Each row was made from one small tree. The marks that hang from a mark follow it in brackets, in alphabetical order. Every link used is in the known rows. Write each row's tree.
Known rows:
tateb(vinoba(mabof(mufim(fababa)))): 1.05, -0.33, -1.57, 2.81, -0.97, 0.92, 1.39, 1.42, 5.08, -0.63, 0.71, -2.09, -3.47, 1.77, 3.74, 1.26, 0.29, -0.40, -1.50, -0.88, -0.46
vinoba(tateb): 0.74, 2.76, -1.24, -3.13, -0.68, 3.06, 1.48, -1.71, -3.86, -2.62, -0.88, -0.34, -0.05, -2.94, -0.54, -5.83, 1.37, 1.38, 2.22, -3.42, -2.18
tateb(mufim(fababa(kere zifu)) vinoba(mabof)): 0.30, -0.88, 2.00, 0.27, -1.69, -2.09, 1.17, 0.03, 1.86, 2.78, 2.88, -0.93, 2.93, 2.60, 4.91, 2.10, 1.64, -1.46, -4.79, 0.71, 4.08
mabof(mufim(fababa(zifu)) vinoba(tateb)): 2.97, -1.20, -5.51, 3.19, -2.78, 0.63, -2.36, -2.15, -3.55, 1.33, 1.54, -2.08, -0.95, -0.64, -0.76, 0.95, -4.15, -0.88, -0.74, -0.64, -0.07
fori(leni tateb(mufim vinoba(mabof))): 3.37, 0.71, 2.20, 2.14, -3.94, -0.95, 6.71, -2.58, 2.69, -4.80, -0.50, -1.37, -0.53, 7.12, 0.51, -0.40, 2.64, 3.50, 0.28, -0.52, 3.25
kere(fababa): -1.40, 2.57, 0.01, -6.69, 2.72, 0.39, 2.05, 1.00, -2.45, -1.05, -0.32, 0.78, 0.99, -4.19, 0.80, -6.61, 2.28, 2.61, 3.04, -2.61, -4.23
mufim(fababa(zifu)): 1.59, 0.59, 0.66, -4.47, 0.57, 0.42, -0.20, 1.41, -1.17, 4.30, 0.64, 1.30, 2.70, -2.28, 2.13, -4.01, -1.42, 1.89, -0.50, -1.26, -2.52
mabof(vinoba): -0.31, 2.77, -1.29, -1.59, 1.22, 2.75, -2.64, -1.44, -1.00, -0.38, -1.05, -1.73, -0.94, -2.63, 1.11, -3.11, 3.10, 0.15, 1.08, -2.33, -4.50
tateb(mufim): 1.13, 2.91, 0.87, -3.66, -0.68, 3.58, 3.21, 1.74, -1.62, -0.87, -3.57, -1.78, -1.21, -2.33, 3.96, -6.50, 4.20, -0.29, -0.84, -1.98, -2.96
mufim(fababa(kere zifu) mabof(vinoba) tateb): -5.44, -1.72, 1.11, -0.05, 5.04, -3.45, -8.43, 1.05, -1.12, 3.93, 3.06, 2.58, 3.27, -3.19, -4.37, 6.15, -2.25, -3.14, 1.71, 3.38, 0.82
vinoba(mabof tateb(mufim(fababa(zifu)))): 3.33, -0.11, -2.90, -0.58, -4.75, -0.79, 3.81, 0.23, -2.29, 0.58, 1.24, 0.08, 3.59, 1.47, 1.81, -1.32, -1.28, -2.33, -0.28, -1.13, 4.39
fori(leni tateb(mufim(fababa(kere)) vinoba)): 3.99, -2.57, 2.94, 2.25, -2.26, -1.34, 3.57, -2.03, 2.15, -3.05, -1.09, 2.24, -1.25, 4.41, -1.48, 0.85, -0.91, 2.72, -1.54, 1.46, 2.61
fori(tateb(mufim)): 2.51, 0.79, 0.61, -1.90, -2.36, 1.48, 4.06, 0.33, -1.85, -3.13, -3.48, -0.44, -1.18, -0.28, 1.13, -6.07, 1.46, 2.42, 0.82, -1.73, -1.34
mabof(mufim(fababa(kere zifu)) vinoba(tateb)): 0.25, -1.60, -6.18, 3.48, -1.53, -0.38, -4.22, -4.64, -4.23, 3.53, 2.66, -0.04, -0.39, -0.85, -2.48, 4.06, -3.59, -1.61, -2.22, 0.09, 1.64
zifu(fababa(kere)): -5.09, 4.24, -0.37, -5.71, 1.60, 2.94, -1.49, -3.26, -3.63, 3.47, -0.72, 4.91, 3.19, -1.91, -0.30, -1.44, 0.72, -0.88, -1.79, -2.72, -2.91
fori(leni tateb(mufim(fababa(kere)) vinoba(mabof))): 3.04, -2.00, 0.78, 3.39, -3.10, -3.18, 4.53, -2.61, 4.03, -2.59, 0.51, 2.88, 0.20, 6.70, -1.39, 4.42, -0.59, 0.87, -0.73, 1.53, 5.60
mufim(fababa(kere) tateb(vinoba)): -2.56, -0.82, 4.68, -1.31, 3.22, 0.43, -3.04, 1.37, 1.71, -2.79, 0.91, 1.77, -1.43, -1.85, 0.41, 1.37, -0.42, 0.88, 0.54, 0.06, -1.04
zifu(fababa): -2.35, 4.54, 0.55, -6.46, 0.42, 4.47, 0.35, -0.60, -2.54, 1.30, -1.74, 2.58, 2.52, -1.99, 1.55, -4.36, 0.69, -0.11, -0.06, -3.47, -4.76
mufim(mabof tateb(vinoba)): -4.51, 0.73, 6.91, -1.50, 4.76, 1.08, -1.94, 4.62, 2.14, -4.58, -0.14, -2.66, -0.33, -2.85, 0.28, -1.33, 2.92, 1.16, 2.72, 0.55, -2.47
mabof(mufim(fababa)): 1.75, 0.28, -2.92, -0.69, 0.33, 2.81, 1.25, 2.02, 0.74, 1.49, -2.19, 0.09, -4.12, -1.98, 1.50, -2.43, -1.32, -0.15, -0.37, -1.19, -3.59
vinoba(mabof(mufim(fababa(kere))) tateb): -1.03, 0.08, -7.49, 2.79, -1.34, -0.36, 0.45, -2.93, -0.56, 1.89, 1.20, 2.86, -1.42, 0.67, -2.54, 4.06, -2.39, -3.34, -0.07, -0.79, 3.59

Write each row's tree:
1.59, -1.70, 3.87, -1.32, -0.91, -0.20, 0.56, 0.72, 0.13, 2.00, 1.01, -1.80, 1.97, -0.20, 4.71, -1.20, 1.26, 0.48, -5.65, 0.52, 1.25 -> tateb(mufim(fababa(kere zifu)) vinoba)
1.70, 0.50, -0.55, 4.33, -2.33, -1.13, 4.95, -4.33, 3.23, -2.49, 0.91, -1.31, -3.40, 7.38, -0.97, 2.27, 0.54, 5.13, 0.51, -0.45, 1.93 -> fori(leni tateb(vinoba(mabof(mufim))))
1.42, -0.09, -0.02, 3.05, -0.65, -1.38, 0.76, -1.04, 0.36, -2.38, -2.92, -0.65, -0.08, 2.32, -4.72, 0.68, 1.41, -0.04, 2.52, 2.47, 0.68 -> fori(leni tateb(mufim(mabof(vinoba))))
-2.42, -2.36, -2.41, 1.69, 1.15, -3.32, -6.49, -1.53, -2.88, 3.32, 3.36, 1.48, 5.27, -3.24, -5.16, 3.67, -1.96, -3.19, 0.29, 2.13, 2.64 -> mufim(fababa(kere zifu) mabof(vinoba(tateb)))
-1.03, 0.80, 0.04, 0.54, 1.02, 1.73, -1.65, 2.50, -0.14, -0.90, -3.05, -3.61, 0.03, -3.18, 1.15, -1.35, 4.88, -4.00, 0.40, 1.32, -2.03 -> tateb(mufim(mabof(vinoba)))
-1.32, -0.65, -6.63, 1.78, -1.91, -2.16, 0.37, -4.13, -2.47, 4.75, 3.66, 2.15, 1.73, 1.22, -2.01, 4.26, -3.36, -1.52, -1.98, -0.24, 4.62 -> vinoba(mabof(mufim(fababa(kere zifu))) tateb)
2.08, -1.19, 5.37, 1.84, -1.08, -1.14, 4.61, 0.76, 2.44, -4.66, -2.44, -2.26, 0.02, 3.35, -1.86, -1.85, 2.41, 2.85, 0.51, 1.71, 1.16 -> fori(leni tateb(mufim(mabof) vinoba))
-3.43, -1.27, -1.81, 1.01, 4.22, -1.39, -6.04, 1.08, 1.54, 3.11, -0.22, 2.23, 1.25, -4.43, -3.31, 3.36, 0.59, -4.83, 0.69, 2.54, -1.10 -> mufim(fababa(kere) mabof(vinoba))
-3.89, -0.08, -2.65, 0.03, 1.62, -2.53, -1.64, -1.20, -0.57, 5.28, 3.78, 3.31, -0.46, 1.68, -0.83, 6.63, -3.62, -1.21, -0.40, 1.43, 2.74 -> vinoba(mabof(mufim(fababa(kere zifu) tateb)))
-2.94, -0.74, -0.57, -1.16, 2.53, -0.66, -2.52, -0.30, -2.44, 4.71, 1.71, 2.48, -1.53, -1.12, -0.72, 3.18, -3.98, 0.07, -1.05, 1.05, -0.26 -> mabof(mufim(fababa(kere zifu) tateb))
0.21, -0.97, 2.49, 1.31, 1.61, 2.52, -0.30, 3.66, 2.78, -3.78, -0.80, -1.81, -5.42, -0.61, 2.35, 0.31, -2.07, 1.46, 0.50, -0.09, -2.72 -> mabof(mufim(fababa tateb(vinoba)))
3.93, 1.46, 0.81, -1.29, -2.53, 0.90, 6.14, -2.43, -1.62, -2.76, -3.21, 1.20, -1.47, 3.44, -1.53, -4.43, 1.18, 3.55, 1.04, -0.77, -0.05 -> fori(leni tateb(mufim))
-5.07, 1.33, 1.61, -0.42, 4.96, 0.61, -5.58, 2.34, -0.28, -2.18, -0.61, -0.84, -0.32, -4.01, -2.58, 1.26, 1.73, -2.04, 4.81, 1.08, -3.09 -> mufim(mabof(vinoba) tateb)
4.44, 0.11, -1.87, -0.94, -3.48, 2.61, 3.13, 1.89, -2.26, -3.47, -3.01, 0.05, -0.62, -2.02, 0.98, -4.84, -1.14, -2.09, 1.07, -1.47, 0.14 -> vinoba(tateb(mufim(fababa)))
2.61, 0.56, 4.11, -0.19, -1.05, 0.01, 3.27, -3.03, 1.34, -4.05, -0.08, -0.30, -1.13, 3.71, -1.46, -3.19, 1.02, 7.42, 1.56, -1.41, -0.93 -> fori(leni tateb(vinoba))
0.94, -1.78, -0.20, 0.65, 0.08, -0.97, -2.90, 4.35, 0.23, 3.17, -0.50, -2.43, 2.90, -2.37, 1.01, 0.26, 0.34, -3.82, -1.23, 2.55, -0.07 -> tateb(mufim(fababa(zifu) mabof(vinoba)))
-2.77, -1.27, 1.67, -0.19, 3.79, -2.00, -6.56, 3.43, 0.06, 1.64, 1.91, 0.55, 2.63, -3.00, -2.47, 3.23, -2.35, -1.97, 3.59, 2.51, -0.81 -> mufim(fababa(zifu) mabof(vinoba) tateb)
-2.20, 0.03, -4.70, 0.24, 0.30, -2.01, -0.42, -2.34, -0.08, 8.16, 3.14, 2.25, 0.70, 1.52, 0.69, 4.09, -1.73, -1.18, -3.53, 0.49, 2.16 -> vinoba(mabof(mufim(fababa(kere zifu))))
1.57, -2.21, 0.65, 2.71, -2.78, -2.48, 2.57, -0.11, 3.42, -3.01, -0.06, 1.32, 0.24, 3.58, 0.56, 2.30, 0.06, -0.59, -1.75, 0.46, 4.19 -> fori(tateb(mufim(fababa(kere)) vinoba(mabof)))
-0.73, 0.30, 5.63, -0.45, 0.97, 1.89, 1.86, 4.59, 2.42, -3.50, -2.65, -5.51, -0.05, -2.22, 3.83, -4.01, 5.61, -0.50, -1.70, 0.59, -1.58 -> tateb(mufim(mabof) vinoba)
-3.06, -0.68, 0.66, 0.42, 4.53, -0.14, -6.14, 4.68, 1.79, -1.72, -0.84, 1.32, -0.14, -4.05, -3.40, 2.32, -1.30, -3.81, 4.90, 2.01, -1.93 -> mufim(fababa mabof(vinoba) tateb)
4.50, 0.04, 4.69, 0.46, -3.09, 0.83, 5.67, -1.65, 0.88, -5.52, -2.26, -1.78, -1.86, 4.71, 0.66, -3.51, 2.32, 5.36, -0.17, -0.74, 0.29 -> fori(leni tateb(mufim vinoba))
1.48, -0.77, -0.82, 1.71, -1.67, -0.65, 1.47, 0.58, 2.98, 2.82, 3.02, -2.85, -0.57, 2.63, 4.55, 1.93, -0.71, 1.24, -3.35, -0.30, 1.14 -> tateb(vinoba(mabof(mufim(fababa(zifu)))))
-0.12, -0.90, -2.01, 1.24, 0.77, 0.49, -4.60, 0.81, -1.40, 1.85, 1.52, -1.14, -2.69, -0.58, 0.28, 3.35, -3.77, -0.42, 0.95, 0.76, -1.94 -> mabof(mufim(fababa(zifu) tateb) vinoba)
